Known rows, with every way that one mark hangs from another:
Z_582[Z_975]: -.23	-.02	.25	-.09	.00	.21	.28	-.05	.21	-.10	-.16	-.05	.20	.16	-.18	-.07	-.43	.23	-.22	-.39	-.06	-.03	-.03	.01	-.31
Z_170[Z_168[Z_539[Z_879 Z_975]]]: -.38	-.12	.10	-.01	.03	.06	.34	.19	.44	-.29	.15	-.10	.52	.34	-.03	.28	-.63	.45	-.13	-.62	-.09	.11	-.13	.14	-.31
Z_269[Z_539]: .03	-.11	.23	-.05	.26	.22	.37	.04	.27	.07	-.10	.15	.15	.17	-.26	.02	-.48	.28	-.31	-.23	-.06	.25	-.08	.21	-.15
Z_539[Z_168 Z_269[Z_170] Z_879]: -.12	-.37	.07	.24	.24	.30	.14	-.06	.43	.09	-.24	.22	.51	.13	-.27	.06	-.62	.35	-.22	-.34	-.12	.07	.11	.20	-.23
Z_170[Z_168[Z_539]]: -.12	.11	.05	-.04	.18	.25	.15	.13	.43	-.01	.11	.02	.31	.31	.03	.12	-.52	.41	-.27	-.45	.01	.09	.03	.15	-.09
Z_168[Z_170 Z_539[Z_879]]: -.32	-.08	-.03	.09	.19	.00	.18	.14	.35	-.10	.09	-.01	.23	.42	-.03	.29	-.32	.58	-.32	-.40	-.07	.07	.09	.20	-.32
Z_829[Z_269]: -.09	.03	.19	-.03	.20	.24	.23	.07	.44	-.07	-.13	.04	.21	.23	-.14	.02	-.38	.28	-.28	-.34	.10	.06	-.05	.12	-.23
Z_539[Z_168[Z_170] Z_269 Z_879 Z_975]: -.41	-.40	.00	.27	.22	.11	.23	.00	.31	-.15	-.11	.00	.45	.25	-.25	.16	-.53	.39	-.32	-.42	-.29	.06	.18	.27	-.50
Z_269[Z_170[Z_168] Z_539[Z_879 Z_975]]: -.03	-.39	.36	-.04	.17	.22	.62	.12	.37	-.13	.14	.08	.51	.10	-.24	.18	-.77	.42	-.14	-.48	-.03	.27	-.27	.18	-.24
Z_975[Z_539[Z_168 Z_269 Z_879] Z_582]: .05	-.08	.04	.16	.39	.09	.24	.15	.41	.22	-.27	.21	.42	.00	-.40	.06	-.66	.40	-.38	-.27	-.23	.49	.07	.68	-.17
Z_168[Z_170 Z_539[Z_269 Z_879]]: -.43	-.09	-.10	.16	.19	.05	.06	.03	.31	.02	-.02	.08	.31	.31	-.05	.20	-.45	.58	-.38	-.41	-.30	.10	.27	.26	-.31
Z_879[Z_539[Z_168]]: .06	-.15	.13	.10	.36	.10	.25	.02	.34	.03	-.25	.08	.07	.17	-.37	.16	-.41	.28	-.29	-.31	-.11	.20	-.01	.34	-.22
Z_975[Z_539[Z_168]]: .13	-.09	.16	.12	.36	.21	.31	.09	.35	.08	-.18	.10	.27	.18	-.30	-.04	-.50	.29	-.38	-.25	.03	.21	-.03	.33	-.20
Z_168[Z_539[Z_879 Z_975[Z_582]]]: -.32	-.08	.04	-.11	.01	-.10	.34	.33	.38	-.16	-.01	-.02	.35	.25	-.14	.32	-.57	.53	-.11	-.54	-.08	.34	-.14	.33	-.25
Z_539[Z_168 Z_879 Z_975[Z_582]]: -.16	-.25	.08	.03	.17	.04	.37	.26	.43	-.15	-.13	-.01	.41	.19	-.32	.26	-.55	.33	-.15	-.42	-.03	.31	-.15	.39	-.32
Z_170[Z_168]: -.04	.11	.16	-.05	.22	.36	.18	.06	.47	.00	.03	.03	.35	.19	-.08	.04	-.50	.27	-.31	-.39	.05	.08	-.01	.18	-.15
Z_170[Z_168[Z_539[Z_269]]]: -.24	.10	-.02	.02	.19	.30	.04	.02	.38	.11	.01	.12	.40	.20	.01	.03	-.66	.41	-.32	-.45	-.23	.10	.21	.22	-.08
Z_829[Z_269[Z_170[Z_168] Z_539[Z_879]]]: .11	-.29	.35	.01	.36	.29	.55	.08	.49	-.03	.11	.14	.40	.12	-.22	.16	-.63	.42	-.24	-.35	.07	.24	-.24	.22	-.15
Z_582[Z_975[Z_539[Z_168 Z_269]]]: -.09	-.17	.19	.13	.20	.23	.31	-.11	.13	.10	-.31	.07	.31	.03	-.35	-.21	-.65	.25	-.38	-.32	-.32	.12	.14	.27	-.31
Z_975[Z_539[Z_168] Z_582]: .26	.02	.12	.01	.39	.15	.33	.24	.38	.21	-.17	.14	.21	.08	-.34	.02	-.55	.37	-.39	-.23	.04	.44	-.04	.57	-.09
Z_539[Z_879 Z_975[Z_582]]: -.23	-.07	.14	-.09	.04	.01	.37	.26	.42	-.15	-.09	-.01	.38	.13	-.25	.23	-.55	.39	-.14	-.48	-.04	.33	-.18	.36	-.30
Z_168[Z_170 Z_539]: -.20	.01	-.01	.01	.20	.11	.14	.12	.28	.00	.09	.02	.11	.39	.02	.15	-.33	.55	-.38	-.37	-.02	.05	.16	.16	-.23
Z_582[Z_975[Z_539[Z_168 Z_269 Z_879]]]: -.20	-.25	.18	.21	.19	.11	.35	-.10	.20	.00	-.31	.04	.44	.05	-.40	-.07	-.63	.28	-.31	-.34	-.35	.14	.06	.32	-.39

Rows:
-.20	-.29	.08	.11	.22	.17	.30	.10	.27	-.16	-.01	-.06	.24	.33	-.17	.12	-.41	.36	-.33	-.38	-.03	.02	.08	.16	-.41
Z_539[Z_168[Z_170] Z_975]
-.03	-.64	.28	.11	.22	.14	.61	.08	.31	-.13	-.06	.12	.42	.19	-.39	.18	-.67	.36	-.13	-.36	-.04	.23	-.24	.17	-.32
Z_269[Z_170 Z_539[Z_168 Z_879 Z_975]]
.01	-.39	.41	-.11	.16	.22	.61	.09	.28	-.10	-.02	.11	.23	.13	-.26	.03	-.66	.40	-.18	-.40	.05	.22	-.23	.09	-.24
Z_829[Z_269[Z_170 Z_539[Z_975]]]
-.32	.01	-.02	-.12	.02	.06	.16	.19	.28	.06	-.11	.10	.30	.13	-.11	.09	-.72	.50	-.22	-.51	-.28	.34	.12	.35	-.15
Z_168[Z_539[Z_269 Z_975[Z_582]]]
.08	.11	.17	-.04	.26	.01	.36	.27	.43	.11	-.12	.10	.31	.04	-.32	.13	-.53	.47	-.32	-.33	.00	.49	-.14	.59	-.17
Z_975[Z_539[Z_879] Z_582]
.04	-.08	.24	.11	.27	.31	.29	.02	.47	.18	-.04	.21	.60	-.05	-.21	-.02	-.81	.49	-.34	-.43	-.12	.27	.03	.40	-.16
Z_975[Z_539[Z_269[Z_170[Z_168]] Z_879]]
.15	.01	.04	.08	.40	.20	.20	.13	.34	.33	-.27	.24	.30	-.02	-.36	-.07	-.68	.37	-.44	-.23	-.18	.47	.14	.63	-.08
Z_975[Z_539[Z_168 Z_269] Z_582]
-.34	.00	-.03	.11	.17	.18	.08	.03	.46	.00	.01	.08	.53	.23	-.05	.16	-.65	.44	-.27	-.49	-.26	.12	.13	.25	-.18
Z_170[Z_168[Z_539[Z_269 Z_879]]]
-.33	-.08	.08	-.03	.04	.05	.24	.14	.38	-.02	-.20	.07	.47	.02	-.26	.14	-.68	.40	-.19	-.48	-.27	.36	.01	.42	-.29
Z_539[Z_269 Z_879 Z_975[Z_582]]
-.33	-.32	.20	.07	-.03	.20	.26	-.01	.36	-.07	-.16	.13	.55	.06	-.21	.06	-.73	.43	-.13	-.53	-.18	.11	.00	.13	-.34
Z_539[Z_269[Z_170] Z_879 Z_975]
.09	.20	.11	-.05	.27	.16	.19	.14	.31	.33	-.24	.24	.26	-.09	-.29	-.10	-.68	.44	-.43	-.29	-.19	.49	.12	.61	-.07
Z_975[Z_539[Z_269] Z_582]
-.43	-.18	.08	.01	-.04	-.05	.31	.17	.36	-.29	-.01	-.07	.41	.37	-.09	.26	-.52	.45	-.10	-.57	-.10	.10	-.13	.09	-.36
Z_168[Z_539[Z_879 Z_975]]
-.40	-.06	-.04	.11	.09	.07	.06	.01	.39	.00	-.15	.12	.41	.25	-.11	.14	-.55	.45	-.24	-.44	-.27	.13	.14	.20	-.23
Z_168[Z_539[Z_269 Z_879]]
.21	-.16	.32	-.08	.31	.41	.44	.05	.36	.14	.10	.21	.30	.08	-.18	.02	-.67	.38	-.29	-.31	.06	.23	-.12	.20	-.04
Z_269[Z_170[Z_168] Z_539]
.15	-.07	.10	.10	.39	.05	.38	.26	.45	.10	-.17	.11	.34	.10	-.39	.16	-.53	.40	-.33	-.27	.01	.46	-.11	.61	-.19
Z_975[Z_539[Z_168 Z_879] Z_582]
.05	-.35	.33	.02	.29	.18	.53	.06	.40	-.03	-.05	.17	.28	.15	-.30	.13	-.54	.42	-.21	-.30	.07	.24	-.23	.18	-.20
Z_829[Z_269[Z_170 Z_539[Z_879]]]
-.45	-.13	-.03	.04	.06	.08	.14	.06	.18	-.05	.01	.01	.25	.29	-.01	.08	-.57	.57	-.34	-.50	-.31	.09	.27	.17	-.34
Z_168[Z_170 Z_539[Z_269 Z_975]]
-.03	.01	.21	-.19	.15	-.06	.40	.22	.29	.00	-.18	.03	.06	.01	-.35	.22	-.57	.43	-.21	-.48	-.16	.48	-.13	.50	-.22
Z_879[Z_539[Z_975[Z_582]]]
-.17	-.07	.32	.01	.07	.04	.47	.04	.23	-.11	-.16	-.05	.33	.09	-.31	.00	-.50	.34	-.25	-.41	-.13	.15	-.15	.22	-.39
Z_582[Z_975[Z_539[Z_879]]]
-.20	-.32	.06	.17	.32	.04	.26	-.03	.17	.00	-.19	.04	.13	.13	-.34	.15	-.54	.43	-.39	-.42	-.41	.20	.23	.42	-.41
Z_879[Z_539[Z_168[Z_170] Z_269 Z_975]]
-.01	-.38	.14	.17	.38	.13	.43	.04	.35	-.04	-.14	.11	.31	.25	-.38	.18	-.46	.24	-.27	-.20	-.09	.24	-.13	.28	-.24
Z_269[Z_539[Z_168 Z_879]]
.10	-.26	.30	.01	.31	.30	.48	.07	.43	.05	.11	.17	.43	.10	-.23	.15	-.66	.42	-.23	-.34	.02	.26	-.19	.23	-.12
Z_269[Z_170[Z_168] Z_539[Z_879]]
.02	-.29	.27	.12	.17	.32	.36	-.12	.14	.18	-.27	.16	.35	-.03	-.34	-.24	-.75	.36	-.32	-.33	-.20	.11	.12	.22	-.24
Z_582[Z_975[Z_539[Z_168 Z_269[Z_170]]]]
-.26	-.26	.01	.11	.18	.09	.25	.14	.39	-.03	-.24	.08	.49	.10	-.34	.17	-.68	.33	-.20	-.42	-.26	.33	.03	.45	-.30
Z_539[Z_168 Z_269 Z_879 Z_975[Z_582]]
-.26	-.27	-.06	.31	.34	.18	.09	-.04	.37	.03	-.15	.08	.38	.25	-.23	.13	-.43	.39	-.42	-.29	-.24	.06	.27	.32	-.37
Z_539[Z_168[Z_170] Z_269 Z_879]
-.10	-.32	.13	.10	.33	-.01	.38	.08	.21	-.12	-.08	-.05	.05	.23	-.32	.23	-.42	.43	-.34	-.41	-.18	.18	.04	.35	-.42
Z_879[Z_539[Z_168[Z_170] Z_975]]
-.42	-.09	-.03	-.03	.01	-.05	.21	.21	.35	-.04	-.12	.06	.43	.16	-.16	.23	-.71	.54	-.15	-.54	-.31	.37	.05	.40	-.24
Z_168[Z_539[Z_269 Z_879 Z_975[Z_582]]]
.04	-.33	.30	.02	.22	.19	.47	.05	.34	.05	-.05	.20	.32	.12	-.30	.13	-.56	.42	-.21	-.29	.01	.26	-.18	.19	-.18
Z_269[Z_170 Z_539[Z_879]]
-.28	-.02	.11	-.08	.04	.16	.29	.18	.37	-.19	.15	-.07	.39	.32	.02	.15	-.63	.42	-.19	-.58	-.05	.09	-.06	.10	-.22
Z_170[Z_168[Z_539[Z_975]]]
-.25	-.25	.17	-.02	.01	.15	.38	.19	.45	-.21	.19	.00	.56	.27	-.01	.26	-.72	.55	-.08	-.64	.02	.09	-.15	.08	-.25
Z_269[Z_170[Z_168[Z_539[Z_879 Z_975]]]]
